Each row was made from one walk, in order. Every step used is in the known rows, and no mark comes twice. Write each row's walk.
Known rows:
zasiv/vulu/rilel/gule: [ -7 -39  10 -12 -22 -11  14  15  -9  -9 -21  -1 -19 -16  -6  -8  11 -23
  -7  17 -26 -19 -10  15 -30   9]
puge/gule: [  3   5   0   1 -10  -4  14   2   4  11  10 -11  18  21 -18   7  -4 -10
  17   4  -3 -14 -29  -6  -3 -11]
vulu/rilel/gule/zasiv: [ -6 -22  17  -2 -14 -24  10  17  -3  -7 -22 -10   0  -5  -4   6  19 -24
  -8  10 -25 -21  -7  17 -35  12]
puge/vulu/rilel/gule/zasiv: [ -1 -25   6  -2 -18 -13  17  15   2  -2  -9 -17   4  -6  -7  12  15 -32
 -20   4 -33 -19 -21  19 -41  14]
zikos/venap/bubet/rilel/vulu: [ -4  -7   6 -12   0  52  26  29  -3  14  -6  15  19  -5 -19  15   9 -20
 -21   9 -25  -8  12  -6   1  10]
puge/zikos/venap/bubet/rilel: [  4  15 -16  -6  -7  35  26  -5   7   9  15   0  23   4 -24  10  -7 -21
 -11  21  -3  -7  -2  -7   7  -1]
gule/zasiv/vulu: [  8 -12  31  -4 -21   6  10 -24   2  -9  -5   1 -12 -11 -10  11  18 -23
 -13  -6 -27  -6 -13  -7 -11  23]
vulu/rilel/gule/puge/zikos: [ -2 -12  15   1 -12 -19  21   7  -4   9   0 -26   7  18 -22  -9  -3 -24
   3  11 -19 -12  -7  21 -28  -1]
zikos/venap: [  1   9  27  -8 -15  15   9  17 -16   9  -6   8   3   1 -14  21   6  -8
  -1  13  -3   3  11  -3   3   5]
puge/zikos/rilel/gule/zasiv/vulu: [  3 -14  34   4 -28 -25  15 -21   6  -8  -2  -2 -14   2 -10  24   4 -41
 -14   9 -32 -21 -32   8 -28   9]
venap/zikos/rilel: [ -4  -6  18   4  -8 -17  12 -30  27  10   7  14  10  19 -10  10  20 -25
  -9  22  -4  -8 -11 -11  11  -2]
gule/rilel/vulu: [ -1 -25  38  -2   3  21  27  15   0 -10 -10   2  11  -5 -21  23  22 -40
 -24 -14 -32  -6  -3  -2 -13   9]
puge/gule/zasiv: [  5   8  13   5 -10 -11   9  -9   7   5   5 -13  20  17 -15  19   8 -18
   8  -5 -12 -18 -29  -4 -12   5]
zikos/rilel/gule/zasiv/vulu: [ -1 -19  37   5 -30 -17  12 -12  -2 -11 -15  10 -16  -5  -9  22  16 -31
 -17   5 -37 -16 -15   8 -25  14]
vulu/rilel/gule/puge: [ -7 -20  19   2 -15  -8  18  22 -16   5 -19 -11   5   9 -21 -13  16  -8
  -2   8 -29  -6  20  20 -24   7]
vulu/rilel/gule/puge/zikos/venap/bubet: [  5   3  13 -17 -13   1  15  14 -10  14   2  -5  16  -3 -23   1 -15 -17
   1  23 -16 -13   9  12  -9  12]
zasiv/vulu: [  5 -17  20  -7 -20  12  14 -14  -1  -6  -2   4 -14 -10 -13   1   9 -17
  -7   2 -20  -1 -11 -10  -4  10]
puge/zikos/venap: [  5  16  24  -9 -12   6  14   5  -7  15  10  -6   5  10 -15  23  -9 -21
   3  17   5  -3 -12  -1  -4  -1]
vulu/rilel: [ -3 -20   7  -9  -8  -8  12   3   4  -5   0  -5  -6  -2  -8 -15  25 -12
  -9  16 -12 -11  -7   6 -11   9]
faluda/rilel: [ -2  -2  -1  10  -2  -5  25  -8  -3  -9  -6  -4  -9  10 -10 -10  26  -5
 -15   7  -9  -7  -9  -7   9  12]
zasiv/vulu/rilel: [  1 -32  14 -17 -17   2  10 -14   0 -14  -1  -1 -24 -15  -7 -17  26 -18
 -15  11 -22 -12 -12   1 -10  21]
zikos/venap/bubet/puge: [ -2  20   6   0 -13  34   5  10   3  19  11  25  17  -4 -15  -6 -22  -6
   0  17   2   5  23  -2   2  20]
venap/bubet/puge/gule/zasiv/vulu/rilel: [  4  -9   0 -11 -19   7   1 -26  15  -5  17   1  -1 -12  -6 -24   7 -20
  -5   6 -21 -26 -23   5 -17  37]
bubet/venap: [  0   6  14  -6  -2  16   1   6   3  31  -4  17  20   3 -21  -9  19 -19
  -4   5  10   3   9 -13  -5   2]

Write each row's walk:
[  7  13  15 -10 -13   8  17  13 -12  21   2  -2  23   2 -29  15 -28 -14
   7  17 -14  -4  11   6  -5   5] : rilel/gule/puge/zikos/venap/bubet
[ -8  -5  33  17 -22 -16  20  12  -9   8 -13   6   8  23 -27   8  10 -10
  -6   8 -31  -1  19  16 -16  -5] : zikos/rilel/gule/puge
[ -4   5   2   5 -18  32  25  23 -17  16 -17   3  27   8 -33   6   0  -5
  -4  10 -28   3  39   9  -6   4] : zikos/venap/bubet/rilel/gule/puge
[ -3  -7  50   2  -5  -5  24   4   7  14  11   0   8  27 -23  14   9 -30
 -18   1 -34 -10 -12   6 -10   0] : gule/puge/zikos/rilel/vulu
[  4  -6  33 -15 -26   4  12   9 -22   7  -4 -10 -11   1 -19   5   1 -25
  -3  14 -21 -12   1  17 -20  14] : zasiv/vulu/rilel/gule/puge/zikos/venap
[  2   2   6 -10   6  14  -2 -19  23  41  -2  16  32   5 -15 -10  20 -30
   1  11  20   1   7 -25   9   5] : bubet/venap/zikos
[ -6  -1  27   5 -10 -22   0  -9  18  28 -16  19  23  10 -10  18  27 -39
 -10  14  -5 -16   0  -1 -17   7] : bubet/venap/zikos/rilel/gule/zasiv
[  0   3  28  -9 -17  -4  13  21 -21  13  -3 -14   5  13 -19   8  -1 -20
   2  18 -13 -10   7  20 -20   6] : vulu/rilel/gule/puge/zikos/venap
[ -7 -12  36 -11   5   7   5   1  22  37  -3  31  21  11 -11   7  30 -39
 -19  11  -7 -11  -2 -13   3   6] : bubet/venap/zikos/rilel/vulu
[  2 -22  27  -1 -26  -3  12  -3  -6  -7 -20  -1 -11 -12  -9  17   8 -28
  -8  -1 -32 -12 -10   2 -27  17] : rilel/gule/zasiv/vulu
[ -8  -7  17  10 -18 -37  23   9   6   3   0  -2   1  20 -15  21 -11 -31
  -3  26 -12 -17 -28  16 -25 -18] : puge/zikos/rilel/gule
[  5  20  -6  -1 -10  42  27  -9   2  15  14  -2  28  13 -33   2  -2 -15
 -11  11 -13  -1  15  -2   9   6] : gule/puge/zikos/venap/bubet/rilel
[  0 -12  32  -3 -20  -8  -2 -29  14  19 -15  24   4  -5 -10  11  29 -45
 -16  10 -15 -16  -7  -8 -16  18] : bubet/venap/zikos/rilel/gule/zasiv/vulu
[  6 -19  14 -14 -19  -9   5 -22   5 -13   4 -12 -12  -6  -4  -5  30 -23
  -5   1 -26 -28 -33   3 -16  26] : puge/gule/zasiv/vulu/rilel
[  4 -26  25 -15 -18  -3   5 -21   2 -18  -4  -5 -20 -17  -3  -8  36 -25
 -19   3 -30 -16 -14   6 -17  32] : gule/zasiv/vulu/rilel
[  1  13  -7   3  -5  10  16 -13  25  16  30   0  21   9 -17 -14 -38 -22
   5  16   5  -5 -15  -1 -11   7] : venap/bubet/puge/zikos
[ -7  -8  27  13 -17 -17  17  -5   7  17 -13   4  18  25 -23   6  11 -18
  -2  13 -23  -3  17   6  -5  -3] : venap/zikos/rilel/gule/puge
[ 10  -1   9   6 -17  25  26  -6   1  14  14 -17  16  14 -31   4   4 -14
 -17 -12 -32  11   0   1  -7   5] : gule/puge/vulu
[  6  -3   6  -8 -24  20  20 -11  -2   0  -5   0   2 -12 -15  24  -7 -38
 -13  11 -26 -18 -13   3 -19  17] : puge/zikos/venap/bubet/rilel/gule/zasiv/vulu
